Known rows, with every way that one mark hangs from another:
{mopugav {mazeli pida}}: [ 0.503 -0.747 -0.239 -2.541  2.116  3.590 -1.602 -1.368  2.786 -0.193
 -1.711  0.112 -0.487  1.674  0.497 -1.061  0.340 -2.299]
{mazeli ganug mopugav pida {sunor givo logogi}}: [-1.588 -2.107 -1.210  0.181 -0.877  3.163 -0.808 -0.042 -1.031  0.943
 -3.745  3.716  1.207  5.702  1.803 -2.166 -2.227  0.719]
{givo funa {sunor logogi {mazeli mopugav}}}: [-3.429  2.555 -2.174 -0.650  0.768 -0.545  1.212  1.657 -1.264  3.343
 -2.943  5.999  2.266  2.808 -0.054  0.722 -3.830  1.027]
{sunor givo {logogi funa} {mazeli ganug}}: [-3.710 -2.073 -3.236 -0.492 -0.630 -0.838 -0.123 -2.513  0.474  2.569
 -1.732  3.846  2.820 -0.270  1.312 -0.920 -0.106  3.512]
{sunor givo logogi {mazeli ganug}}: [-3.655 -1.828 -2.033  0.025 -2.590  0.484 -0.821 -2.157 -1.175  1.893
 -1.514  4.030  2.590  1.372  2.727 -0.634  0.714  3.782]
{mazeli mopugav}: [-0.555  0.898 -1.926 -1.619  0.066 -0.098 -1.079  0.512  0.345  1.233
 -1.328  0.907  2.686  1.631 -0.584 -0.154 -0.818 -1.138]
{mazeli mopugav pida sunor}: [ 0.262  0.267  0.906 -1.692  1.609  3.080 -0.853  0.659  0.620 -0.188
 -4.274  2.219  1.037  4.716  0.203 -1.402 -2.270 -2.423]
{mopugav {mazeli ganug pida {sunor logogi}}}: [ 1.609 -3.781 -0.506  0.095  0.412  5.332 -1.332 -0.137  0.812 -1.006
 -3.245  2.997  0.175  3.660  2.180 -1.586  0.654 -1.157]
{sunor {givo funa} logogi mazeli}: [-5.345  1.557 -1.717 -2.804 -0.921 -2.124  1.180 -0.925 -0.378  1.890
 -1.823  3.627  2.446  1.449  2.384  0.538 -1.666  3.751]
{risu mazeli}: [ 0.190  0.802  0.513 -2.509 -0.663 -0.591 -0.651 -1.794  1.817 -1.399
 -1.761 -0.557  2.399  0.348 -0.393  2.321 -0.757  0.796]
{givo funa {sunor {mazeli ganug mopugav pida}}}: [-1.849  0.494 -0.603 -0.775  3.338  2.372  1.504 -1.380 -1.293  3.255
 -2.845  6.213  1.466  3.156 -0.853 -1.099 -3.810  1.629]
{mopugav {mazeli ganug pida {sunor givo}}}: [-0.119 -2.364 -1.453 -2.887  1.256  4.718 -0.200 -1.533  0.950 -0.432
 -2.349  2.008  0.230  4.624  1.172 -2.700  0.312  0.819]
{mopugav {mazeli ganug pida sunor}}: [ 2.163 -2.956 -0.389 -1.675  2.389  5.383 -0.743 -0.900  1.339 -1.077
 -2.489  2.349  0.468  3.536  1.054 -2.147  0.790 -0.749]
{ganug {mazeli mopugav sunor}}: [ 0.162  1.876 -0.997 -3.588 -0.351  4.342 -0.113  1.884 -0.134 -0.759
 -2.967  2.459  2.684  3.206 -0.047 -0.206 -1.267  0.600]
{mazeli pida}: [-0.133  0.178  0.919 -1.627  1.020  1.734 -1.317 -1.905  1.335 -0.068
 -3.036  0.475  0.252  1.300  1.035 -0.031 -0.431 -1.501]
{givo funa {sunor mazeli}}: [-2.594  2.926 -1.232 -2.837  2.166 -0.740  1.461 -0.280 -0.698  1.869
 -2.777  4.748  1.926  1.410 -0.104  1.069 -1.805  1.984]
{mazeli mopugav {sunor givo}}: [-2.091  1.547 -2.113 -3.093 -0.395  0.127  0.376  1.628 -0.600  0.478
 -2.581  2.032  2.612  5.086  0.320 -1.072 -1.857  0.460]
{ganug {mazeli mopugav pida {sunor givo logogi}}}: [-2.091  1.045 -0.256 -2.625 -1.534  5.775 -0.791  0.741  0.052  0.293
 -4.314  2.615  0.445  5.651  1.818 -1.012 -3.264  1.037]
{ganug {mazeli pida}}: [-0.292  1.071  1.084 -3.107  0.177  5.329 -1.170 -2.268  1.205 -0.422
 -3.086  0.518  0.075  0.877  0.995  0.104 -0.858  0.391]
{rerupo pida}: [-0.269 -0.396 -1.209 -2.904  1.386  0.683  0.706 -1.668  0.360  1.412
 -1.099 -0.179  1.210 -1.031  1.105  2.251  1.382 -1.855]

Rows:
[-0.818 -1.525  0.016 -2.068  0.161  2.743 -0.263 -1.825 -0.606 -0.217
 -3.619  2.424  0.944  4.233  1.916 -2.139 -0.614  1.629]
{mazeli ganug pida {sunor givo}}
[-3.365  1.170 -0.542 -2.529  0.730  0.262  1.249  1.302 -0.224  1.129
 -3.963  3.369  0.679  5.780  1.581 -1.080 -4.814  0.787]
{mazeli mopugav pida {sunor {givo funa} logogi}}
[-1.382 -2.687 -1.223 -0.914  0.611  1.609 -0.339 -1.644  0.880  0.969
 -4.447  2.950  0.537  2.701  1.504 -1.575 -1.706  1.063]
{mazeli ganug pida {sunor givo {logogi funa}}}
[-1.002 -1.379  0.194  1.877  0.098  4.186 -1.122 -2.242 -1.106  1.990
 -4.335  5.629  0.341  2.542  1.703 -0.286 -0.734  0.808]
{givo {sunor logogi {mazeli ganug pida}}}
[-5.548  1.160 -0.500 -1.988  0.667 -0.067  0.949 -0.918  0.223  2.847
 -2.456  4.082  1.162  3.995  1.660 -1.270 -4.269  1.930]
{sunor {givo funa} logogi {mazeli mopugav pida}}
[-3.791 -2.129 -0.926  0.910 -1.137  2.737 -0.951 -2.198 -0.356  2.887
 -2.073  4.690  1.729  3.660  1.814 -2.252 -1.821  1.817]
{sunor givo logogi {mazeli ganug mopugav pida}}
[-1.962  1.185 -2.550 -1.396  2.146  0.013  1.930 -0.196 -2.181  3.341
 -1.699  6.239  3.239  2.110 -1.081 -0.239 -2.843  2.728]
{givo funa {sunor {mazeli ganug mopugav}}}
[ 0.235  0.425  1.514 -1.642  0.923  1.563 -0.816 -1.843  2.344 -0.462
 -2.548  0.221  1.137  2.687 -1.238  0.877 -3.358 -0.873]
{risu {mazeli mopugav pida}}
[ 1.155 -3.003 -0.808 -1.406  1.842  4.567 -1.527 -2.417  1.667  0.229
 -0.843  1.022  0.260  1.235  0.648 -1.734  0.893 -0.750]
{mopugav {mazeli ganug pida}}
[-1.263 -2.949  1.040  1.399 -0.290  3.190 -1.679 -3.111  0.201  0.952
 -2.971  4.330  1.094  1.297  2.871 -1.111  0.390  0.830]
{sunor logogi {mazeli ganug pida}}
[-2.597  0.537 -2.926  0.692  0.595  0.288  1.236  0.415 -2.513  3.408
 -2.360  6.888  2.956  2.357  0.244 -0.011 -3.059  2.451]
{givo funa {sunor logogi {mazeli ganug mopugav}}}
[-1.853 -0.455 -0.334 -3.419  1.744  0.770  1.653 -1.584 -0.778  0.489
 -3.232  3.021  1.148  3.643  1.759 -1.504 -2.635  3.178]
{mazeli ganug pida {sunor {givo funa}}}
[-2.419 -0.596 -2.499 -2.155 -1.174 -1.307  1.542  0.266 -1.761  0.661
 -2.792  3.502  2.672  3.091  2.632 -0.198 -1.444  3.863]
{mazeli ganug {sunor {givo funa} logogi}}
[-3.179  0.845 -0.003 -3.062  0.170 -0.015  1.075 -0.046 -0.063  0.026
 -4.338  2.838  0.067  4.877  2.841 -0.089 -3.238  1.325]
{mazeli pida {sunor {givo funa} logogi}}
[-0.164 -1.326  1.465 -2.291  0.033  2.522  0.303 -2.985  0.868 -1.766
 -3.705  1.647  1.147  4.307  1.074  0.000 -2.086  2.793]
{risu {mazeli ganug pida {sunor givo}}}
[-1.187 -0.730 -3.596 -4.553  1.552  0.731  1.997 -0.018 -0.196 -0.061
 -0.744  2.691  2.708  3.357  0.819 -1.366 -0.536  3.604]
{mopugav {mazeli ganug {sunor {givo funa}}}}
[-1.705  0.235  1.047 -1.044  1.753  2.759 -0.842 -1.310  1.223  1.461
 -2.541  3.345  1.034  2.893  0.158 -1.356 -1.543 -1.317]
{sunor {mazeli mopugav pida}}
[-1.295 -1.367 -1.620 -0.151  0.402  1.191 -0.601 -1.063 -0.757  1.731
 -0.735  4.326  3.667  1.227  0.106 -1.175  0.088  1.316]
{sunor {mazeli ganug mopugav}}
[-1.161  0.460 -2.934 -4.453  0.166  1.895  0.164  1.177  1.262 -0.841
 -1.482  1.118  1.371  3.937  1.035 -0.873  0.747  0.445]
{mopugav {mazeli {sunor givo}}}
[-1.086 -1.881  0.234  0.366  1.495  3.428 -0.914 -2.295  0.221  2.030
 -2.239  4.223  2.023  2.367  0.528 -2.154 -1.095  0.315]
{sunor {mazeli ganug mopugav pida}}
[-3.195 -1.470 -0.624 -0.951  0.730  2.463 -0.567 -2.850 -0.199  2.509
 -1.656  3.990  1.692  3.645  0.554 -2.754 -1.489  2.083]
{sunor givo {mazeli ganug mopugav pida}}
[-3.028  2.478 -2.532 -4.423  0.886 -2.037  2.210  1.904 -0.700  0.878
 -2.177  2.643  2.714  4.601  0.019 -0.845 -3.566  1.873]
{mazeli mopugav {sunor {givo funa}}}
[-1.803  2.372 -1.614 -1.036  0.823  1.246 -0.294  0.554 -0.626  2.526
 -2.756  4.708  2.266  3.060 -1.069  0.074 -1.696 -0.262]
{givo {sunor {mazeli mopugav}}}
[-4.877 -0.738 -2.207 -1.630 -0.993 -1.553  1.385 -1.954 -1.386  2.153
 -0.944  4.568  3.024  1.156  2.581 -0.479 -1.064  5.092]
{sunor {givo funa} logogi {mazeli ganug}}
[-1.528 -3.087 -0.791  1.179  1.785  2.036 -0.916 -2.214  1.351  2.912
 -3.004  4.670  1.836  0.625 -0.012 -1.986 -1.833 -0.048]
{sunor {logogi funa} {mazeli ganug mopugav pida}}
[-0.531 -0.283 -2.498 -0.901  0.593 -0.316 -0.237  2.219  1.126  0.634
 -3.798  2.769  2.550  2.354 -0.120 -0.392 -1.919 -1.600]
{mazeli mopugav {sunor {logogi funa}}}
